In the rows, zero is written as 128.
Known rows, with every way that one mark hangs from another
{k_878 {k_207 k_93}}: [103 127 118 114 143 105 122 138  74 103 102 123  99 144 131 115 122  98
 121 101 152 100 139 126 112 112 112 110 145 148  85 114 106 153 139  93
 138 100 135 160 156  94 137 133 110 162 119  80 147 115 142  91 104 155
 140 102 119 116]
{k_207 k_90 {k_878 {k_281 {k_590 k_88}}}}: [146 127  90 114 102 119 135 133 173 132 141 104 187 156 155 121  79  63
 123 147 170  97 172 114  94 113 150  88 113 192 102 143 125  83 155 137
 109 119  87 130 132 115 134 114 136  96 150 145 143 115 117  81 137 126
 132 109  85 153]
{k_190 {k_93 k_207}}: [120 100 143 131 144  78 126 148  58 125 105 132 120 128 150 122 126 115
 129 163 133 102 123 141 114 113 137 107 123 114 101 129 139 145 146 112
 131 102 108 139 154 115 167 104 124 134 145 137 166  98  95 130  95 116
  90 136  90 102]
{k_93 k_190 {k_207 k_90 {k_878 {k_281 k_532}}}}: [ 93 138  79  81 121 110  96 114 117  95 116 165 199 161 210 129  99  53
 143 142 136  83 129 149  89 154  57  36 172 160 114 154 148  97 142 177
 103 113  95 150 141 123 144 141 130  96 136 173 131  50  63  74  62 114
 141  81  87 113]
{k_532 {k_281 k_878}}: [166 149 107 131 113 136 166 123 179 143 114 134 129 135 127 149  98 122
 116 151  99 121 144 129 125 159 104 115  93 159 107 124 130 119 123 123
 122 138 142 129 103 156 131 145 139 127 146 128 143 121 139 113 115 120
 120 110 104 122]
{k_532 {k_281 k_590 k_878} k_594}: [174 154 113 146  88 126 151 162 164 130 120  99 121 135 121 124 100  98
  94 162 100 133 147 125 141 146 114  94  70 197 121 149 147 125 134 108
 126 142 141 128 117 158 119 157 167 129 169 126 152  80 121 113 129 146
  98 128  74 133]
{k_281 k_878}: [129 128 145 120 109 130 141 134 150 134 106 128 125 139 123 131 109 106
 110 137 129 130 131 139 109 142 126 121 108 150 128 112 130 103 115 129
 130 116 139 109 113 140 124 138 150 122 118 141 144 127 128 115 118 137
 130 140 108 123]
{k_878 {k_207 k_90} k_281}: [155 150 107 111 101 110 115 121 110 103 116 148 147 155 184 120  81  83
 146 110 152 110 174 124 115 107 105  96 142 165  57 113 127 164 185 122
  89 158  95 145 159 148 145 147 103 117 132 133 124 123 157  82  72 134
 134  81 127 145]
{k_281 k_532 {k_590 k_88} {k_878 {k_207 k_90}}}: [137 181 107 126  94 137 111 178 105 104  98  99 148 158 203 110 101  35
  98 104 159 108 169 139  64 117 120  97 113 187  69 104 115 103 157 104
 142  70 142 105 157  97  89 148 186  99  98 108 162  92 106  50 116 176
 124 157  70  50]
{k_281 k_532 k_590}: [134 163 118 135 141 137 139 154 133 157 128 109 137 117 158 109 135  88
 118 117 129 135 131 137  98 142 126 115 122 151 145 111 118 126 132 133
 134 103 153  90 127  91 104 153 158 111 121 119 128  74  85  96 136 163
 103 168  98  68]
{k_532 {k_281 {k_590 k_88} k_878} k_594}: [155 140 115 139  98 145 148 168 182 115 116  82 140 144 123 125  97 108
  90 163 112 119 140 123 137 149 129 116  61 198 114 161 135  92 111  97
 151 119 132 134 107 137 100 124 172 127 159  95 171  95 109 119 145 133
  88 133  73 100]
{k_878 {k_207 k_93} {k_281 k_532}}: [108 158  94 104 166 111 128 134  96 111  86 145 132 161 173 111 113  72
 122  99 149 112 138 153  97 155  85 102 155 174  62  99  85 139 148  97
 116 109 129 138 152  93 128 146 105 121 127  71 141  71 119  67  62 170
 140 103 126  81]
{k_93 {k_207 k_90 {k_878 {k_281 k_532 k_590}}}}: [159 153  81 116 114 105 118 143 118 134 126 129 180 155 208 111  83  30
 115 132 166 107 156 140  82 131 107  34 143 182 112 141 136 123 186 147
  95 112 107 122 146 130 127 161 156  88 147 163 126  60  76  57  73 138
 116 134  68 125]
{k_866 {k_93 k_190 {k_207 k_90 {k_878 k_281}}}}: [102 129  99  98 150  88 121 125 112 100 123 172 159 152 156 126 104  77
 144 177 147  71 138 124  86 147  93  42 164 159 110 142 147 110 154 145
 103 143  61 170 155 119 188 112  84 113 111 173 180  61  85  90  59  92
 119  49  73 173]
{k_88 {k_590 {k_281 k_532}}}: [144 171 122 158 160 121 120 171 133 158 111  97 155 128 146 112 108 111
 125 113 129 129 129 149 115 148 111  88 118 138 127 162 140 118 128 128
 115 139 142 130 132 112 140 146 101 114 136 146 113  90  91  91  88 154
 123 165 108  41]
{k_190 {k_93 {k_207 {k_878 {k_281 k_532}}}}}: [120 129 110 108 154  92 134 136  97 129  86 153 167 160 183 128 105  75
 109 146 155  99 135 172  87 148 104  64 133 148  98 134 126  89 173 112
 105  95 106 128 143 112 169 129 114  96 156 138 169  59  65  95  36 142
 110 117  85  83]
{k_281 k_590}: [149 123 127 151 137 117 132 144 135 150 158  93 119 120 121 115 115 100
 126 138 132 135 131 117 124 113 146 114 124 155 131 118 118 140 144 119
 124 113 132 108 133 110 132 127 135 134 131 131 152 104 115 105 156 147
 124 156 107 115]
{k_594 {k_532 {k_281 {k_590 k_88} k_878}}}: [162 138  68 158 110 148 150 173 190 163 105 114 153 114 147 120 114 100
 129 154 109 139 147 148 132 175 135 130  85 198 126 156 120 102 121 136
 169  96 149  95  99 114 111 126 160 128 129 114 148  98 110  50 135 138
 115 145  93  80]
{k_207 k_90 k_93 {k_878 {k_281 {k_532 k_594}}}}: [127 186 112  54 110 119 122 134 110  95  72 151 156 214 179 105  82  39
  99 107 147  96 158 107 113 171  63  53 151 211 110 138 167  77 107 137
  95 148 128 161 171 123 111 165 132 118 168 124  99  81  99 106  45 176
 136  62  63 126]
{k_878 k_281}: [141 118 109 115 148 133 138 112 153 128 128 153 151 132 134 126 113 118
 138 137 124 135 128 135 129 150 121 111 131 148 107 127 114 121 142 126
  99 149 109 121 118 143 141 105  97 102 155 134 125 111 133  98 103 125
 131 107 137 144]
{k_866 {k_93 {k_207 k_90}}}: [138 153 122 132 132 119 108 152  59 128 106 143 102 152 150 119 112 114
 119 157 136 109 147 113  91 119 144  87 161 136  95 138 166 134 145 118
 125 124  92 155 180 143 137 122 124 146 101 147 152 107 121 125  97 116
  91 112  82 151]
{k_866 {k_93 k_190 {k_207 k_90 k_878}}}: [ 88 136 123 117 118 106 103 145  77 108 123 154 138 149 147 135 110  80
 134 166 140  73 140 118  80 131 104  53 164 144 134 149 159 118 138 149
 130 117  86 177 162 119 170 124 117 137  93 177 181  64  95 119  90 102
 114  84  55 159]
{k_532 {k_281 {k_878 k_207}} k_594}: [139 153 119 137  75 137 140 159 144  85  99 126 132 153 140 130  94 102
 105 130 113 122 151 142 130 140  79  92  90 166  83 144 138 145 154  86
 132 158 146 163 125 166 138 167 152 141 155  99 156  88 160 112  83 150
 101  80 113 120]
{k_207 k_90 {k_93 k_190} {k_878 {k_281 k_590}}}: [120 137 110  82 135  83 136 118 131 136 123 110 157 167 143 117  87  17
 164 144 130  82 147  98 113 131  86  50 164 211 110 123 117 106 124 168
  91 108  97 149 134  83 161 129  96 120 129 162 158  70  73  64 109 136
 150  56  64 153]
{k_590 k_88 {k_281 k_878}}: [112 131 126 134 138 121 130 167 183 112 106 101 158 137 105 130  87 128
  89 135 140 129 124 148 122 142 133 108  69 179  97 154 111  64 120 119
 138 112 121 143 105 106 133 117 108 117 136 119 139 115 103  97 116 110
 137 134 111 100]
{k_93 k_190 k_207}: [ 78  82 113 138 143 109 100 147  94  99 135 148 143 115 150 138 135 124
 154 150 104  99 105 147 131 132  96  89 150 113 135 156 134 133 128 136
 132  97 115 139 123 113 144 112 128 136 123 148 160  80  92 108  98  94
 121 119 113 114]
{k_878 {k_281 {k_532 k_594} {k_590 k_88}}}: [126 157 113 117 148 137 124 162 159 108 103  99 183 142 171 115 106 109
 101 119 144 137 134 134 110 151 124 116  99 195 104 146 121  87 123 106
 126 116 110 102 120 115  79 119 163  96 162  88 150  68  89  92 107 170
  94 154  96  79]

Rows
[109 172 131 128 119 135 120 199 127  83  80 116 147 151 153 115  95  95
  65  95 158 141 133 174 105 152  78  67  92 190  96 138 136 114 151  87
 124 139 147 136 145 127 109 194 134 116 130  96 131  49  97 106  45 180
  96 115 125  74] -> {k_590 {k_281 {k_532 k_594} {k_878 k_207}}}
[147 147  98 150  88 122 150 142 156 121 114 141 127 138 133 134  97  94
 117 137 125 115 157 151 122 139  94 105  99 156  77 117 119 145 161  92
 133 133 145 150 112 140 154 148 136 136 137 102 161  98 158  91 102 129
 120 103 126 123] -> {k_532 {k_281 {k_878 k_207}}}
[ 77 146 122  54 158 115 120 131 132  88  77 137 175 176 148 128 111  61
 130 130 134 106 112 159 114 195  42  66 142 195 132 146 124  67  90 142
 111 121 119 149 135  88 129 152 117 109 163 119 153  43  73 110  52 160
 143  61  87 103] -> {k_207 {k_93 k_190} {k_878 {k_281 {k_532 k_594}}}}
[131 155  84 101 112 111 103 124 106 115 111 162 185 170 211 127  87  61
 112 121 151 109 162 147  94 144  86  43 153 151 107 155 150  88 162 157
  95 133 113 135 148 141 129 153 136  85 138 169 101  77  95  67  58 128
 132 105  78 131] -> {k_93 {k_207 k_90 {k_878 {k_281 k_532}}}}
[ 74 140 115  95 147 116 112 149  91 105  71 144 127 167 159 137 133  49
 114 118 128  98 132 166  81 168  48  82 154 165  90  96  90 116  96 125
 141  70 160 117 136  61 130 150 123 141  88  82 172  42  86  54  72 170
 154  90 102  50] -> {k_281 k_532 {k_878 {k_207 {k_93 k_190}}}}
[179 147  72 150 106 141 149 161 191 181 115 114 143 114 147 115 119  74
 131 145  83 160 144 148 136 179 115 111 100 192 128 138 131 123 137 145
 143 121 156  85 111 135 128 159 151 126 132 139 129  79 115  56 124 149
 117 146  94 110] -> {k_594 {k_532 {k_281 k_590 k_878}}}
[116 162 128 122 128 160 112 167 127 107 105  86 156 134 172 117 128 104
  95 112 149 130 121 131 103 147 136 124  99 168 125 149 133  93  97 110
 147  96 136 113 126 106  65 134 186 100 154  78 155  72  85 125 137 176
  90 182  85  67] -> {k_281 {k_532 k_594} {k_590 k_88}}
[106 163 120 110 152 143 120 177 151  87  80 106 168 157 140 128 116 133
  83 100 144 125 110 145 135 167 115 110  85 178 101 178 139  73 100 113
 140 121 122 146 136 107  80 136 139 111 169  79 115  79  75 129 103 156
  93 139 109  56] -> {k_590 k_88 {k_281 {k_532 k_594}}}
[141 158 133  95  98 106 122 146  70 107  86 129  92 180 156 119  90  45
 105 108 145  92 160 113  90 106  95  77 148 182  65  99 127 134 134 108
 125 110 138 159 163 107 143 158 130 145 107 112 145 127 157  75  80 153
 139  73  76 125] -> {k_281 {k_878 {k_207 k_90 k_93}}}
[177 172  86 120  76 132 139 139 128 110 102 142 127 167 167 122  82  79
 126 119 125 108 164 123 113 117  94  92 115 171  61 117 136 152 168 117
 120 140 134 159 140 167 138 172 140 133 117 121 119 118 170  92  92 124
 113  84 114 130] -> {k_532 {k_281 {k_878 {k_207 k_90}}}}
[116 154  93 112 138 127 117 128 119 105 112 159 161 140 180 120 119  88
 127 111 150 131 136 158 104 150  89 113 133 150  68 105  94 141 165 114
 104 121 123 114 126 120 131 144 121 103 125  91 136  76 132  74  66 160
 127 114 148 105] -> {k_878 k_207 {k_281 k_532}}
[139 116 112  92 109  74 131 127  78 116  99 150 163 169 173 123  82  62
 135 162 161  78 159 127 100 105 125  48 145 162  83 140 151 122 179 136
  94 129  84 162 162 141 195 117 108 108 153 160 159  88 104 101  54 113
 110  87  77 147] -> {k_190 {k_93 {k_207 k_90 {k_878 k_281}}}}
[101 135 117 117 145 101  96 144  74 109 112 159 110 137 153 129 122 111
 141 161 122  83 121 107  88 133 106  83 169 130 118 134 157 133 122 133
 133 123  81 161 172 111 145 119 109 152  91 160 169  82 101 113  87  96
 103  89  88 145] -> {k_866 {k_93 k_190 {k_207 k_90}}}
[160 193 113 153  94 123  99 186 107 126  83  98 153 148 186 100  73  47
 104 110 148 112 171 136  83 140  72  48 138 164  69 133 149 124 170 113
 112 130 134 133 162 127 145 188 118 119 111 160 130  77 116  48  52 166
 126 142  77  43] -> {k_88 {k_590 {k_281 k_532 {k_878 {k_207 k_90}}}}}
[147 151 107  76 117  99 130  98 128 130  93 137 152 190 143 118  80  63
 137 128 149  88 155 100 110 125 108  64 156 186  91 134 134  92 134 143
 103 139 108 172 157 108 149 123  99 124 149 146 117 117 123  86  82 128
 151  48  76 169] -> {k_207 k_90 k_93 {k_878 k_281}}
[120 179 128 119 140 142 126 170 138 105  92 118 148 158 144 112 116 122
  92  99 129 139 114 138 141 157 102  91 103 164 124 161 155  98 126 129
 120 153 138 141 149 120 101 170 114 113 165 103  98  70  76 138  65 165
 105 125 119  90] -> {k_590 {k_281 {k_532 k_594}}}
[163 149  90 146  71 128 140 159 141 130 128  94 136 150 181 119  77  70
 121 144 129  94 174 118 100 105 116  90  90 198  46 124 125 142 175 104
 140 101 137 148 135 134 125 140 155 129 127 106 170  99 149  58 133 144
 107 119  83 105] -> {k_532 {k_281 {k_590 k_88} {k_878 {k_207 k_90}}}}
[101 146 121  97 125  84 113 156 105  97  77 124 122 173 132 125  76  44
 121 117 134  83 141 125 115 118  64  48 133 199  68 132 112 132 129 140
 122 112 132 186 177  85 166 155  80 159 104 123 144  67 107  53  61 135
 140  41  96 104] -> {k_590 {k_281 {k_878 {k_207 k_90 {k_93 k_190}}}}}
[125 160 132 115 113 158 119 188 153 111  92  89 152 149 162 121 108  78
  81 130 135 136 130 143  99 159 118 115  82 190 124 136 133  66 104 107
 149  90 147  96 119 106  66 143 196  92 137  88 172  83  77 107 138 179
 111 184  63  62] -> {k_281 {k_532 k_594} {k_590 k_88} k_878}
[108 150 126 137 111 140 109 197 120  79  95  90 147 148 177 112 107  64
  66 111 170 123 146 165  86 133 120 101  91 186  84 118 119 105 136  71
 157  84 153 114 137 105  83 152 198 106 126  70 189  63  89  99 101 193
  97 161  81  59] -> {k_281 {k_532 k_594} {k_590 k_88} {k_878 k_207}}
[164 175 133 172 132 127 129 180 158 155  85  85 157 132 125 121  93  96
 100 126 136 135 134 154 103 167  95  82 103 151 122 145 136  91 117 124
 118 126 145 115 125 120 134 164 129 111 135 166 124  86  89  69  83 155
 133 167  76  43] -> {k_88 {k_590 {k_281 k_532 k_878}}}
[154 137  82 158 124 128 151 137 171 150 148  84 134 126 131 124 118 126
 135 156 123 109 137 113 142 133 158 129  83 174 102 161 112 124 139 123
 152 102 138 141  97 109 112 107 139 129 149 103 162 109 120  96 173 122
  99 150 112  90] -> {k_532 {k_281 {k_590 k_88}}}
[ 88 107 107 109 175  74 115 146 106 117 130 117 134 132 143 128 111  53
 150 121 141 101 133 132 121 121  92  80 151 184  73 105  64 165 145 109
 109  92 110 141 140  63 181 112  84 140 124 105 196  45 104  37  99 149
 148  78 119 112] -> {k_878 {k_207 {k_93 k_190}} {k_281 k_590}}
[112 122 107 109 156  90 131 125  87 112  97 137 124 151 132 129  99  92
 127 125 149 112 143 126 129 124 105  99 146 163  48 120  85 154 160  97
 105 120 119 158 148 102 156 127  74 142 142  82 154 102 149  74  70 141
 147  75 134 128] -> {k_878 {k_207 k_93} k_281}
[ 87 145 134  75 110 104 117 112 100 112 101 139 133 174 144 135 108  52
 148 127 125  63 137 120 108 131  79  75 159 170 134 143 144 105  94 181
 135 111 117 180 152  89 150 132 109 139 106 155 133  97  91 104 101 127
 148  54  76 143] -> {k_207 k_90 {k_93 k_190} k_878}
[118 185 136 117 128 144 133 178 163 112  61 118 144 145 143 123  91  93
  67 118 136 153 117 151 128 170  85  72  80 190 122 145 149  82 114 120
 109 148 151 123 129 126  98 177 138 114 147 113 105  76  81 117  68 157
 101 125  89  88] -> {k_590 {k_281 {k_532 k_594} k_878}}
[ 80 107 121 133 172  99 110 147  81 116 121 157 122 114 126 132 136 129
 136 170 115 100 100 144 110 146 109  99 157 123 138 140 130 137 121 121
 140 110 106 154 138 104 154  98 105 148 107 139 198  64  94 127 109 100
  98 116 103 128] -> {k_866 {k_93 k_190 k_207}}
[137 135 132 163 136  94 129 190 102 152  85  76 113 140 100 117  79  76
  91 121 144 106 150 136 120 115 102  53 128 169  74 138 117 130 153  89
 128 108 145 161 159  91 180 139  92 158 126 131 161  95 129  54  69 158
 146 109  80  74] -> {k_88 {k_590 {k_281 {k_878 {k_207 k_93}}}}}
[121 152 114 128  96 111 126 166 131  89  97 111 156 156 145 119  69  95
 100 112 168 101 160 133 115  93 122  86 101 188  41 135 129 110 158 117
 129 117 115 170 146 121 128 133 112 126 118 115 142 109 128  77  91 129
 121  96 111 100] -> {k_590 k_88 {k_281 {k_878 {k_207 k_90}}}}
[ 96 171  96  45 133 113 118 107 121 115  84 163 163 190 178 131 105  35
 152 120 130  84 142 125 101 166  47  68 174 187 115 140 124  77 108 179
 109 105 105 148 148  74 136 139 100 118 126 148 123  61  75  68  62 140
 153  53  80 117] -> {k_207 k_90 {k_93 k_190} {k_878 {k_281 k_532}}}
[ 88 117 107 106  98 103 101 131  90  97 129 146 165 146 167 136 115  68
 145 146 127  73 137 133 112 118  85  48 171 135 136 158 163 118 155 173
 127 111 102 178 145 133 162 128 139 131 115 181 143  91  83 100  87 104
 134  87  90 151] -> {k_93 k_190 {k_207 k_90 k_878}}
[ 96 145 134  86 108  94 109 138  76  93  79 137 111 174 158 130  99  42
 144 122 121  81 154 117  95 123  66  70 164 175  82 100 114 129 113 130
 120  94 123 161 163  87 141 149 125 166  68 126 156  94 123  58  84 135
 154  52  87 103] -> {k_281 {k_878 {k_207 k_90 {k_93 k_190}}}}
[133 162 112 105 120 140 141 153 163 122 116 108 186 151 174 114  98  54
  94 124 158 137 135 143 111 158 106  70 102 186 142 134 130  91 143 118
  97 141 129 106 120 127 114 167 140  81 175 121 148  56  62 111  91 177
 118 125  78 117] -> {k_207 {k_878 {k_281 {k_532 k_594} k_590}}}
[122 104  98 124 118 109 120 130 135 111 134 140 167 121 150 131  95 103
 110 157 154 102 142 149 127 133 108  58 133 138 115 157 122  96 178 123
 109 136 103 157 125 143 167 127 109 110 158 151 142  99 107  98  80 106
 138  96 106 163] -> {k_93 {k_207 {k_878 k_281}}}
